In the rows, 128 means zero.
Known rows, with every step that occurs
J -> L -> C -> P -> F -> T: [140 116 173 128 155 132 111 100 175  97  91 134 120 157 137 121 151  85
 176 152  93 120 131 110  55 164  77 139]
J -> L -> C: [146 136 151 141 141 144  91 117 157  82  79 145 111 124 117 133 154 103
 172 141 158 107 175  72  84 141  75 140]
J -> L: [138 120 143 149 116 121  93 109 149  83  54 141 102 126  93 155 169 124
 159 152 149 116 171  92  70 154  66 144]
F -> Q: [140 118 116 135 141 118 102 108 207 183  78 142 115 150  92 145 158 137
 150 159 137 118 136  61  83 176 126 168]
J -> L -> C -> P: [147 118 161 127 149 147  96 124 145  95 111 128 132 124 110  93 153  90
 152 144 149  98 185 102  85 159  57 136]
P -> C -> L -> J: [134 112 128 152 160 137  81  88 207 145  92 120 124 140  63 110 150 143
 137 143 161 115 151 109  77 159 157 175]
J -> P -> F -> L -> C: [155 142 148 134 148 123 110 117 192 108  89 153 106 150 149 133 154  98
 159 133 123 118 156  73  96 135 125 130]
L -> C: [143 148 146 135 157 135  94 110 169 119  93 144 120 128 133 127 140 106
 157 153 144 112 162  75  83 143 113 157]
C -> L -> J -> P -> F -> T: [130 114 160 136 156 123 114  76 208 107  90 133 116 164 136 130 164 104
 170 157 101 131 108 124  55 166 131 149]
Q -> F -> P -> J -> L: [140 107 129 153 141 109  87 100 133  66  37 152  86 100 112 182 159 142
 174 143 152 110 151  78 101 149  59 124]
Q -> F -> P -> C: [138 103 139 134 142 100  62  97 157 114  68 148  94 114  97 176 130 132
 154 156 135 101 124 113  87 135 153 165]
C -> L -> J -> P -> F: [128 134 155 145 158 117 113  90 197  80  96 142 113 170 139 115 150 120
 143 149 125 129 143 100  66 158 164 149]
L -> J -> P -> F: [123 136 155 138 156 114 117  94 190  74  91 148 112 166 146 129 144 125
 141 155 117 133 140 102  69 154 158 156]
J -> P -> C: [124 113 155 122 125 102  74  88 183  79  84 139 103 107 120 163 153 121
 151 149 146 108 132 134  82 137 147 172]
F -> L -> C: [159 140 135 136 146 126 103 119 185 139  84 148 110 140 126 139 155 106
 157 139 133 116 162  73  98 137 108 138]
T -> F -> L: [148 105 116 145 110  93 113 123 190 182  69 150 101 145 124 173 164 152
 144 134 116 125 133  83  86 142  91 131]
F -> T -> A: [126 119 115 122 129 111 107 105 144 168  92 138 110 139 134 163 140 138
 140 181  90 119 106 133  64 149  67 154]
C -> L -> J -> P -> F -> Q -> X: [135 127 153 154 171 140 102  87 229 154  85 146 112 180 107 104 175 110
 138 166 149 104 131  97  93 173 207 132]
X -> Q -> F -> T: [132 111 155 128 165 127 112  98 170 153  70 144 107 174 151 156 144 138
 148 174 107 136 123 139  40 169 117 150]
C -> L -> J -> P -> F -> T -> A: [125 115 124 129 141 120 114  98 164 145 105 135 110 158 139 140 143 135
 142 167  94 121 102 136  65 152  94 143]
X -> Q -> F -> L: [155 118 128 139 145 107 118 126 177 175  57 155  92 183 136 161 151 157
 118 149 118 136 164 109  73 154 136 127]
P -> J -> L -> C: [143 134 146 141 155 135  90 110 156  66  70 147 105 104 133 145 150 113
 177 133 160 107 169  62  99 139  60 134]
X -> Q: [133 139 147 127 147  96 106 108 176 159  90 150 114 130 150 127 143 167
 123 152 148 135 171 115  41 176 148 178]
L -> C -> P -> F -> Q: [146 122 143 130 161 129 109 121 204 153 105 142 122 168 113 108 142 111
 152 144 120 112 144  51  82 178 122 151]
X -> Q -> F: [133 127 147 136 172 125 108 120 144 148  70 154 102 183 158 147 123 168
 111 171 137 135 167 119  43 165 148 148]
C -> L -> J -> P: [126 112 136 142 146 130 105  78 199 102  98 130 121 138 109 121 181 131
 143 152 166 122 142 130  86 160 157 154]

Rows
[128 110 128 134 133 118 118  89 202 110  81 142 110 143 115 149 182 138
 142 152 146 129 138 134 101 149 148 151]  F -> L -> J -> P
[148 119 143 151 143 114  63  88 192 135  95 118 116 120  84 115 157 113
 143 137 157 103 153  98  63 159 148 158]  P -> C -> L
[132 135 158 145 162 128 104  93 213 147  77 154 106 172 125 122 169 106
 139 173 137 106 128  96  91 168 195 134]  J -> P -> F -> Q -> X
[133 127 160 134 153 111 112  87 190 122  76 140 113 163 144 146 147 104
 167 165  79 133 113 107  45 164 110 157]  P -> F -> T
[135 120 122 158 164 139  96  88 202 156  92 121 130 149  71 103 157 143
 135 151 157 123 157 100  75 168 148 169]  C -> L -> J
[128 107 133 131 144 123 122  97 195 114  81 148 105 161 131 148 173 156
 131 151 151 135 145 144  91 154 162 146]  X -> Q -> F -> L -> J -> P
[154 108 139 154 149 114  57  87 179 138  87 127 107 122  79 126 154 116
 150 139 156  97 139 100  74 155 161 145]  Q -> F -> P -> C -> L
[136 110 142 143 139 115  94 106 140  60  61 137 105  96 114 150 160 129
 163 136 152 110 171  89  92 158  30 130]  C -> P -> J -> L
[145 111 130 141 154 101  92 103 143 150  69 161  98 134 126 160 140 153
 144 166 138 117 133 105  76 159 161 147]  X -> Q -> F -> P
[134 120 134 149 135 109  92 100 148  63  44 144  95  96 115 170 161 138
 166 140 153 117 163  77  90 153  45 136]  P -> J -> L
[125 117 159 129 153 118 120  79 200 103  83 139 114 162 144 144 159 109
 170 163  93 134 106 126  57 161 126 156]  L -> J -> P -> F -> T
[154 107 143 151 151 111  60  90 181 145  93 130 107 121  92 118 153 129
 145 134 164 101 146 106  65 161 170 149]  X -> Q -> F -> P -> C -> L
[143 119 139 145 145 129  87 112 151  76  74 154 101  90 134 155 152 123
 189 126 164 100 150  57 106 134  55 127]  T -> F -> P -> J -> L -> C
[144 114 150 146 138 116  66  82 197 112 101 120 114 118  97 116 170 108
 147 135 165 103 146 114  70 156 155 151]  J -> P -> C -> L
[127 142 162 137 146 101 113  95 179  69  89 151 108 159 162 137 146 112
 144 156 109 130 140  95  62 154 150 149]  J -> P -> F
[133  96 121 155 153 128  79  88 203 155  96 127 121 127  64 120 153 153
 150 135 164 108 133 102  84 154 151 168]  T -> F -> P -> C -> L -> J
[132 122 134 131 173 100  97  95 155  99  85 134 121  92 145 140 138 135
 142 146 133 115 153  89  99 163  69 149]  C -> P -> J
[136 102 129 151 170 134  82  92 197 155  91 130 116 146  73 112 145 160
 135 141 168 115 150 117  76 162 178 167]  X -> Q -> F -> P -> C -> L -> J
[138 111 116 144 162 130 121 115 195 172  67 146 107 184  99 144 147 174
 119 151 134 139 160 117  86 156 148 153]  X -> Q -> F -> L -> J
[117 106 147 124 135 113  78  86 193  82  86 137 107 114 103 156 151 133
 148 147 154 112 131 139  89 138 157 180]  L -> J -> P -> C
[125  98 144 126 138 117  84  96 193  92  76 141  97 136 107 166 150 139
 143 146 145 114 132 143  95 133 157 161]  Q -> F -> L -> J -> P -> C
[136 100 127 153 126  99  86 100 142  73  47 152  91  79 115 183 164 147
 183 131 155 108 141  69 101 147  44 127]  T -> F -> P -> J -> L
[156 120 150 123 152 133 105 125 166 134 114 130 133 136 116  97 153  93
 142 141 131 105 175 100  94 156  81 136]  F -> L -> C -> P
[136 128 140 128 182 112  96 100 156  91  94 136 123  90 154 132 135 125
 150 141 142 109 157  79 107 156  65 144]  L -> C -> P -> J
